Known rows, with every step that occurs:
pevi > gulav > bunul > zuta > sivok: [ 0.13  0.30 -0.09 -0.01 -0.17  0.04  0.06 -0.05  0.05  0.18  0.05 -0.10
  0.00 -0.16 -0.17  0.13  0.05 -0.01 -0.04 -0.18  0.03  0.03 -0.08 -0.03]
geta > guraz > kolin: [ 0.04 -0.20 -0.02  0.14 -0.01  0.02  0.02  0.03  0.00  0.05  0.07 -0.12
 -0.04  0.09 -0.15  0.07  0.08 -0.04 -0.11  0.33  0.03  0.13 -0.03 -0.04]
guraz > kolin > tebut > pevi > gulav > bunul: [ 0.42  0.20 -0.06 -0.04 -0.08 -0.01 -0.19 -0.03  0.10  0.24 -0.02 -0.06
 -0.29  0.12 -0.14 -0.26  0.00  0.00 -0.12 -0.32 -0.17 -0.01  0.01  0.00]
zuta > bunul > gulav > kolin > tebut: [ 0.26  0.09 -0.11  0.24  0.11 -0.05 -0.24 -0.10  0.15  0.16  0.06 -0.12
 -0.25  0.03 -0.15  0.10  0.14  0.02 -0.02 -0.50  0.00  0.13 -0.17 -0.01]
geta > guraz > sivok: [-0.29 -0.15 -0.12  0.05 -0.14 -0.06  0.08  0.02  0.14  0.15  0.07 -0.06
 -0.01  0.04 -0.12 -0.01  0.15 -0.10 -0.07 -0.10  0.09  0.18 -0.01 -0.06]
bunul > gulav: [ 0.01  0.04 -0.04  0.07  0.08  0.01 -0.09 -0.03 -0.08  0.05  0.00 -0.03
 -0.17  0.01 -0.08  0.14  0.05 -0.04  0.05 -0.23  0.00  0.13 -0.16  0.10]
kolin > gulav > bunul: [ 0.28  0.19 -0.08 -0.06 -0.07 -0.06 -0.07  0.10  0.04  0.17  0.00 -0.10
 -0.11 -0.01 -0.07  0.01 -0.08 -0.07 -0.04 -0.06 -0.06  0.13 -0.16 -0.01]
gulav > bunul: [ 0.01  0.13 -0.10 -0.11 -0.10 -0.07 -0.12  0.07  0.07  0.25 -0.01 -0.05
 -0.11  0.05 -0.09  0.04 -0.03 -0.04 -0.10 -0.30  0.01  0.03 -0.11 -0.01]
kolin > tebut > pevi > gulav: [ 0.41  0.08 -0.07  0.07 -0.11  0.13 -0.15 -0.07  0.01 -0.01  0.01 -0.07
 -0.28  0.22 -0.03 -0.23  0.08  0.03 -0.01 -0.31 -0.18  0.15  0.06 -0.10]
zuta > bunul > gulav > kolin > tebut > pevi: [ 0.29  0.06 -0.05  0.12  0.00 -0.02 -0.30 -0.21  0.04  0.24  0.10 -0.16
 -0.28  0.17 -0.18 -0.04  0.05 -0.02 -0.09 -0.68  0.00  0.10 -0.12 -0.04]
guraz > kolin > tebut > pevi: [ 0.31 -0.09  0.01  0.25 -0.07  0.09 -0.17 -0.19  0.18  0.11  0.03 -0.05
 -0.16  0.19 -0.10 -0.23  0.05  0.01 -0.04 -0.32 -0.09  0.06  0.01 -0.07]
tebut > pevi > gulav > bunul: [ 0.22  0.25 -0.08 -0.27 -0.17 -0.03 -0.16 -0.01 -0.10  0.22  0.02 -0.09
 -0.23  0.15 -0.13 -0.11 -0.05 -0.03 -0.15 -0.22 -0.09  0.04 -0.02  0.03]
guraz > kolin: [ 0.14 -0.12 -0.04  0.25  0.03  0.03  0.02 -0.07  0.13  0.07  0.07 -0.08
 -0.04  0.06 -0.12  0.00  0.02  0.00 -0.08  0.25 -0.02  0.01 -0.04  0.05]
guraz > kolin > tebut > pevi > gulav: [ 0.50  0.04 -0.04  0.19 -0.03  0.11 -0.13 -0.11  0.09  0.01  0.04 -0.07
 -0.26  0.20 -0.09 -0.28  0.08  0.05 -0.05 -0.12 -0.19  0.10  0.05 -0.01]
tebut > pevi > gulav > bunul > zuta > geta: [ 0.48  0.33 -0.03 -0.07 -0.20 -0.04 -0.11 -0.08 -0.09  0.11  0.00 -0.03
 -0.07 -0.08 -0.24 -0.15  0.04  0.04 -0.09 -0.60  0.09 -0.03 -0.11 -0.02]
geta > guraz > kolin > tebut: [ 0.25 -0.24 -0.04  0.28 -0.01  0.09 -0.05  0.02  0.18  0.05 -0.05 -0.06
 -0.12  0.08 -0.08 -0.04  0.15  0.01 -0.02 -0.12 -0.07  0.17 -0.02 -0.13]
gulav > bunul > zuta: [ 0.11  0.14 -0.07 -0.07 -0.16 -0.02 -0.08 -0.06 -0.03  0.18 -0.01 -0.01
  0.04 -0.10 -0.12  0.05  0.00  0.00 -0.04 -0.33  0.07 -0.05 -0.20  0.00]
kolin > gulav > bunul > zuta: [ 0.33  0.21 -0.05 -0.02 -0.12 -0.02 -0.03 -0.04 -0.09  0.11  0.01 -0.04
  0.01 -0.14 -0.10  0.01 -0.05 -0.01  0.01 -0.10 -0.01  0.05 -0.25 -0.02]
pevi > gulav > bunul: [ 0.18  0.25 -0.14 -0.17 -0.12 -0.04 -0.09  0.10 -0.03  0.17  0.00 -0.08
 -0.19  0.04 -0.11 -0.02  0.00 -0.01 -0.10 -0.09 -0.09  0.03 -0.06  0.02]
tebut > pevi: [ 0.05 -0.01 -0.01 -0.01 -0.15  0.06 -0.14 -0.16 -0.06  0.10  0.07 -0.11
 -0.10  0.24 -0.08 -0.11 -0.01 -0.02 -0.07 -0.19  0.00  0.09 -0.01 -0.05]
zuta > kolin > tebut: [ 0.09 -0.06 -0.15  0.41  0.00  0.07 -0.13  0.01  0.18  0.04  0.00  0.02
 -0.10  0.03 -0.07 -0.05  0.08  0.10 -0.01 -0.05 -0.07  0.15  0.00 -0.13]
tebut > pevi > gulav > kolin > zuta > geta: [ 0.47  0.25 -0.09  0.03 -0.02 -0.11 -0.15 -0.14  0.01  0.09  0.08 -0.23
 -0.17  0.12 -0.26 -0.30  0.16 -0.01 -0.14  0.03  0.09  0.13  0.02 -0.10]
kolin > tebut > pevi > gulav > bunul: [ 0.35  0.22 -0.09 -0.14 -0.17  0.01 -0.23  0.00  0.03  0.23 -0.05 -0.06
 -0.29  0.14 -0.08 -0.19  0.02  0.00 -0.08 -0.51 -0.15  0.09  0.00 -0.06]
kolin > zuta > geta: [ 0.16  0.07 -0.10  0.14 -0.13 -0.06 -0.12 -0.07  0.12  0.03 -0.07 -0.13
  0.00 -0.04 -0.16 -0.12  0.17  0.03 -0.01 -0.21  0.10  0.09 -0.10 -0.10]
gulav > kolin > tebut: [ 0.34  0.02 -0.09  0.22  0.11  0.02 -0.13 -0.01  0.25  0.15  0.02 -0.08
 -0.19  0.15 -0.09 -0.06  0.13  0.01 -0.01 -0.09 -0.02  0.21  0.02 -0.13]

Rows:
[-0.06 -0.09 -0.13  0.07 -0.10 -0.11 -0.22 -0.20 -0.14  0.08  0.01 -0.20
 -0.08 -0.08 -0.20  0.14  0.13 -0.03 -0.06 -0.16  0.04  0.02 -0.33  0.10] | geta > guraz > kolin > zuta > bunul > gulav
[ 0.29  0.12 -0.05 -0.04 -0.12  0.07 -0.09 -0.11 -0.13  0.00  0.09 -0.12
 -0.20  0.24 -0.09 -0.16  0.03  0.01 -0.07  0.01 -0.10  0.13  0.06  0.03] | tebut > pevi > gulav
[-0.03 -0.16 -0.16  0.08 -0.23 -0.09 -0.19 -0.22 -0.02  0.04  0.05 -0.27
  0.04  0.01 -0.20  0.05  0.13  0.01 -0.13  0.05  0.05 -0.04 -0.23 -0.04] | geta > guraz > kolin > zuta > bunul
[ 0.31  0.17 -0.18  0.22 -0.04  0.03 -0.14  0.01  0.02  0.10 -0.04  0.06
 -0.13 -0.13 -0.13 -0.10  0.07  0.13 -0.04 -0.12 -0.10  0.05 -0.06 -0.08] | pevi > gulav > bunul > zuta > kolin > tebut
[ 0.33  0.09 -0.11  0.20 -0.07  0.10 -0.14 -0.07 -0.02 -0.01  0.08 -0.05
 -0.25  0.16 -0.11 -0.21  0.04  0.09 -0.08  0.05 -0.15  0.14  0.10 -0.06] | zuta > kolin > tebut > pevi > gulav
[ 0.16  0.08 -0.07  0.14 -0.17  0.01 -0.22 -0.18  0.02  0.21  0.01  0.03
 -0.09  0.02 -0.15 -0.20 -0.02  0.07 -0.07 -0.43 -0.03  0.03 -0.07 -0.12] | gulav > bunul > zuta > kolin > tebut > pevi
[ 0.46 -0.07 -0.03  0.11 -0.08  0.11 -0.12 -0.05 -0.06  0.00  0.04 -0.11
 -0.26  0.21 -0.11 -0.22  0.12  0.02 -0.08 -0.01 -0.16  0.18  0.08 -0.07] | geta > guraz > kolin > tebut > pevi > gulav
[ 0.36  0.18 -0.05 -0.06  0.07 -0.02 -0.09 -0.08 -0.07  0.11  0.22 -0.18
 -0.24  0.28 -0.18 -0.11  0.03 -0.03 -0.15  0.27 -0.02  0.15  0.11 -0.03] | tebut > pevi > gulav > kolin
[ 0.04  0.10 -0.12  0.05  0.11 -0.12 -0.17 -0.17 -0.04  0.16  0.05 -0.18
 -0.15  0.05 -0.17 -0.02  0.13 -0.07 -0.02  0.23  0.06  0.15 -0.14  0.00] | bunul > gulav > kolin > zuta
[ 0.40 -0.12  0.04  0.23 -0.07  0.06 -0.15 -0.06  0.16  0.09 -0.01 -0.08
 -0.15  0.13 -0.18 -0.22  0.11  0.00 -0.08 -0.44  0.01  0.14  0.01 -0.17] | zuta > geta > guraz > kolin > tebut > pevi
[ 0.28  0.18 -0.08  0.16  0.11 -0.16 -0.16 -0.09  0.06  0.14  0.02 -0.15
 -0.13 -0.05 -0.26 -0.06  0.18 -0.03 -0.04 -0.10  0.16  0.15 -0.14 -0.01] | bunul > gulav > kolin > zuta > geta
[ 0.40  0.16 -0.04  0.11 -0.06 -0.03  0.01 -0.09  0.02  0.13  0.05 -0.05
  0.01 -0.17 -0.15 -0.04 -0.05 -0.01 -0.03  0.06 -0.02 -0.02 -0.24  0.04] | guraz > kolin > gulav > bunul > zuta
[ 0.19 -0.01 -0.09  0.04 -0.06 -0.12 -0.10  0.02 -0.01  0.10  0.02 -0.22
 -0.03  0.06 -0.23 -0.05  0.22 -0.04 -0.09  0.06  0.20  0.24 -0.04 -0.20] | gulav > kolin > zuta > geta > guraz
[-0.16  0.02 -0.12  0.17 -0.19  0.02  0.00 -0.15  0.17  0.14 -0.01 -0.19
  0.05 -0.03 -0.11  0.03  0.12 -0.04  0.00  0.00  0.04  0.13 -0.03 -0.15] | kolin > zuta > sivok
[ 0.10  0.14 -0.10  0.04  0.13 -0.11 -0.16 -0.10  0.00  0.19  0.18 -0.19
 -0.17  0.03 -0.23  0.21  0.04 -0.02 -0.09 -0.19  0.11  0.05 -0.18  0.11] | zuta > bunul > gulav > kolin
[ 0.31  0.02 -0.03  0.15  0.02  0.03 -0.18 -0.16  0.14  0.21  0.08 -0.11
 -0.22  0.29 -0.11 -0.20  0.06 -0.02 -0.06 -0.27 -0.02  0.17  0.06 -0.16] | gulav > kolin > tebut > pevi
[ 0.31  0.05 -0.04 -0.02 -0.05 -0.07 -0.01  0.13  0.00  0.17  0.04 -0.12
 -0.08 -0.01 -0.15  0.02 -0.05 -0.09 -0.11  0.24 -0.05  0.16 -0.15  0.00] | geta > guraz > kolin > gulav > bunul
[ 0.27 -0.01 -0.01  0.08 -0.16  0.04 -0.01  0.03 -0.09 -0.04 -0.01 -0.06
  0.07 -0.08 -0.18  0.08  0.17  0.02 -0.02 -0.31  0.18  0.15 -0.13 -0.14] | bunul > zuta > geta > guraz
[ 0.36  0.10 -0.12  0.00 -0.04 -0.09 -0.09  0.06 -0.09  0.02  0.04 -0.24
 -0.11  0.07 -0.25 -0.10  0.25 -0.02 -0.11  0.22  0.11  0.26 -0.03 -0.14] | pevi > gulav > kolin > zuta > geta > guraz
[ 0.13  0.22 -0.11  0.01 -0.12 -0.02 -0.10 -0.10 -0.22  0.14  0.12  0.00
 -0.07 -0.04 -0.23 -0.10 -0.04  0.08 -0.17  0.15  0.01 -0.04 -0.06  0.01] | tebut > pevi > gulav > bunul > zuta > kolin
[ 0.15  0.06 -0.15  0.27 -0.08  0.01 -0.16 -0.05  0.11  0.14 -0.03  0.09
 -0.06 -0.14 -0.14 -0.04  0.05  0.11 -0.04 -0.29 -0.01  0.03 -0.12 -0.11] | gulav > bunul > zuta > kolin > tebut
[ 0.18  0.17 -0.19 -0.04 -0.19 -0.13 -0.27 -0.30 -0.08  0.13  0.17 -0.33
 -0.13  0.20 -0.23 -0.13  0.08  0.01 -0.19  0.05  0.03 -0.01 -0.10 -0.01] | tebut > pevi > gulav > kolin > zuta > bunul
[-0.01 -0.01 -0.10  0.27 -0.03  0.04 -0.01 -0.10 -0.09 -0.02  0.11  0.00
  0.09 -0.10 -0.16  0.07  0.03  0.10 -0.07  0.34  0.09  0.02 -0.11 -0.01] | bunul > zuta > kolin
[ 0.06 -0.09 -0.11  0.21 -0.05 -0.03 -0.08 -0.19  0.12  0.05  0.01 -0.13
 -0.03  0.05 -0.12 -0.14  0.10  0.00 -0.04  0.34 -0.02 -0.01 -0.10  0.00] | guraz > kolin > zuta
[-0.16 -0.07 -0.16  0.15 -0.19 -0.15  0.00 -0.06  0.21  0.10 -0.01 -0.11
  0.04 -0.06 -0.19 -0.16  0.24 -0.09 -0.07 -0.23  0.18  0.17 -0.05 -0.10] | kolin > zuta > geta > guraz > sivok
[-0.08  0.15 -0.10  0.14  0.07 -0.08 -0.03 -0.14  0.12  0.21  0.08 -0.23
 -0.10 -0.05 -0.22  0.14  0.14 -0.09 -0.03  0.14  0.10  0.20 -0.07 -0.03] | bunul > gulav > kolin > zuta > sivok
[ 0.13  0.11 -0.05  0.06  0.23 -0.08 -0.09 -0.03 -0.03  0.17  0.12 -0.11
 -0.23  0.09 -0.19  0.13  0.07 -0.06 -0.05  0.03  0.08  0.16 -0.08  0.08] | bunul > gulav > kolin
[ 0.26  0.08 -0.08  0.34  0.01  0.04  0.06 -0.08 -0.10 -0.09  0.15 -0.05
  0.06 -0.14 -0.12  0.00 -0.02  0.07 -0.01  0.53 -0.01  0.15 -0.19 -0.01] | bunul > zuta > kolin > gulav
[-0.02  0.08 -0.04  0.23 -0.16  0.11  0.11 -0.14  0.10  0.09  0.06 -0.08
  0.11 -0.13 -0.13  0.17  0.08  0.00  0.03 -0.14  0.10  0.06 -0.06 -0.07] | bunul > zuta > sivok
[ 0.35  0.06 -0.02  0.01 -0.10 -0.04  0.01  0.00 -0.12  0.11  0.04 -0.07
  0.04 -0.14 -0.18  0.02 -0.01 -0.05 -0.06  0.20  0.01  0.08 -0.26 -0.01] | geta > guraz > kolin > gulav > bunul > zuta
